Known rows, with every way that one mark hangs from another:
[K_349 [K_113 K_196] [K_999 K_317]]: [ 0.12  2.79 -0.53 -0.81 -1.06  0.61 -0.43 -1.69 -4.32 -1.50 -3.56  0.59
 -3.13 -0.44  2.14  0.42  4.00  1.05]
[K_196 [K_113 [K_349 K_999]] [K_539 K_317]]: [ 0.82  1.41 -1.88  1.06  1.80 -0.31  0.75  1.04  1.08 -0.50  0.17 -0.43
 -6.91  1.08  1.03 -0.56 -0.96  0.79]
[K_999 [K_317 [K_539 K_196]]]: [ 1.16  2.41  0.93 -0.74  0.79 -1.19 -1.05  1.06 -5.29 -1.97 -4.62 -1.14
 -2.18 -0.04 -0.18  2.87  1.26 -0.12]
[K_999 [K_317 K_539]]: [ 1.11  2.08  0.91 -0.92  1.35 -1.34 -1.16  0.60 -4.51 -1.92 -4.99 -1.20
 -1.44 -0.27  0.43  2.41  1.39  0.01]
[K_113 [K_196 [K_539 K_317] K_999] K_349]: [ 0.28  0.25 -1.19  0.45  1.29  0.13  1.37  1.39 -0.04 -2.32 -0.74  0.17
 -2.75 -1.45  1.01 -1.34  0.02  2.27]
[K_539 [K_196 K_999]]: [ 0.89 -1.02 -0.57  0.65 -0.28  0.54  2.74  1.68  1.19 -1.22  2.10  0.16
 -0.90 -0.30 -1.32  0.12  0.75 -0.18]
[K_317 [K_539 [K_196 [K_113 K_349]]] K_999]: [-0.38  4.16 -0.40 -0.69  0.04 -0.60  2.32  0.80 -0.53  6.34  0.14 -0.47
 -5.51 -2.41 -0.05  0.28 -1.26  2.15]
[K_539 [K_196 [K_113 K_349] K_999] K_317]: [ 0.09  0.72 -1.81  0.40  0.58  0.09  5.08  3.50  3.41  1.11  4.29  0.43
 -4.36  0.14 -0.33 -1.01 -2.40 -0.87]
[K_349 [K_113 K_196]]: [-0.92  2.81 -0.25 -0.23 -1.29  0.31  0.19 -1.59 -2.06  1.21 -0.21  0.74
 -1.67 -0.91  1.35 -1.89  0.52  0.27]
[K_317 K_539]: [-0.17  1.79 -0.22 -0.43  1.14 -1.03  1.61  1.73 -1.04  1.45 -3.26 -0.82
 -2.76 -1.62  0.15  1.22 -1.14  1.08]
[K_113 K_349]: [-0.56  0.24 -0.08 -0.03  0.11  1.13  0.09 -0.49 -2.26  0.41 -0.75  0.88
 -1.58 -0.22  0.02 -0.60  0.45  2.23]
[K_113 K_196 [K_349 K_999]]: [-0.85  0.50 -0.32 -0.17 -0.04  1.11  0.74 -0.23 -2.17 -0.35 -3.36  0.98
 -3.17 -1.84  1.34 -1.74  1.34  3.19]
[K_539 K_317]: [-0.76  1.66 -1.18 -0.77  0.01 -0.64  0.89  2.25  1.01  0.90  1.82  0.11
 -0.84  0.75  0.55  1.92 -2.78 -0.90]
[K_113 [K_196 K_539]]: [ 0.49  0.95  0.13  0.60  0.36 -0.91 -1.75  0.02 -1.19 -2.15 -2.16 -0.78
 -1.38 -0.82  0.74 -0.81 -0.07  0.39]
[K_113 [K_196 K_999]]: [ 0.29 -1.05 -0.17  0.22  0.76 -0.38  2.59  0.80  2.78 -1.25 -0.25 -0.13
  0.40 -2.34  0.87 -2.99  0.55  0.13]
[K_113 K_196 [K_349 [K_999 K_317]]]: [-0.29  0.87  0.20 -0.49  0.22  0.76 -0.35 -0.54 -3.99 -1.77 -4.66  0.66
 -2.84 -1.43  1.50 -0.94  2.43  2.83]

Rows:
[ 2.29 -1.91 -0.21  0.70  2.73 -0.68  4.10  0.36  4.73 -1.70  1.09 -0.78
 -1.29 -0.80  0.80 -4.11  2.08 -1.62] => [K_196 K_113 [K_999 K_317]]
[ 1.03  2.41 -1.43  0.72  1.31 -1.44 -0.03  0.65  2.82  1.55  2.73 -1.14
 -4.72  0.81  0.93 -0.62 -2.07 -0.87] => [K_196 K_113 [K_539 [K_317 K_999]]]
[ 0.11  1.77 -0.43  0.24  0.34 -1.21 -1.26  1.12 -0.72 -1.70 -1.35 -0.75
 -1.77 -0.43  1.03  0.10 -1.42 -0.06] => [K_113 [K_196 [K_539 K_317]]]
[ 1.82 -1.02 -0.28 -0.26  2.14 -0.64  2.93  1.51  0.87 -2.73 -1.57 -0.81
 -0.11 -1.31  0.26  0.39  2.39  0.16] => [K_196 [K_999 [K_317 K_539]]]
[ 1.32  2.38  0.91 -0.48  1.18 -1.37 -0.32  0.98 -4.14 -1.44 -4.22 -1.27
 -3.07 -0.14  0.03  1.56  0.93 -0.56] => [K_999 [K_317 [K_539 [K_196 K_113]]]]
[ 1.83 -0.82 -2.29  1.50  3.04 -0.36  3.91  1.99  5.02 -1.53  2.83 -0.57
 -5.11  0.01  0.71 -2.48 -0.48  0.31] => [K_196 [K_113 K_349] [K_539 K_317] K_999]
[ 0.77  1.69 -1.41  1.14  1.87 -0.69  0.24  0.85  0.89 -0.13  0.92 -0.60
 -6.04  1.11  0.77 -1.25 -1.95  0.10] => [K_196 [K_113 K_349] [K_539 K_317]]
[ 0.66  2.03 -0.59  0.21 -0.23  0.05  0.04 -1.31 -2.04 -1.79 -0.64  0.06
 -1.90 -0.63  1.35 -1.18  2.27  0.33] => [K_349 [K_113 [K_196 K_539 [K_999 K_317]]]]
[ 0.01  1.89 -0.35 -0.28 -0.52  0.26  1.20 -1.27 -1.34 -0.45 -0.24  0.53
 -1.04 -1.17  1.44 -1.97  1.96  0.08] => [K_349 [K_113 [K_196 [K_999 K_317]]]]
[ 1.25 -0.17 -0.08  0.54  1.57  0.13 -0.23 -0.02 -2.40 -4.23 -2.88 -0.20
 -2.04 -1.37  0.91 -1.49  2.45  2.37] => [K_113 [K_196 K_539 [K_999 K_317]] K_349]
[ 1.83 -0.92 -2.23  0.76  1.78 -0.61  1.84  2.65  3.27 -3.59  2.29 -0.83
 -1.32  0.47  0.11  1.82  0.01  0.01] => [K_196 [K_539 K_317] K_999]
[ 0.37  0.62 -1.77  0.40  0.51 -0.47  5.04  3.72  4.45  0.98  4.71 -0.01
 -3.60  0.23 -0.30 -0.74 -2.61 -1.98] => [K_539 [K_196 K_113 K_999] K_317]
[ 0.65  1.16 -0.14  0.18  0.63  0.45 -2.09 -0.55 -5.05 -3.72 -5.30 -0.01
 -4.00 -0.70  1.33  0.23  2.81  3.15] => [K_113 [K_196 K_539] [K_349 [K_999 K_317]]]
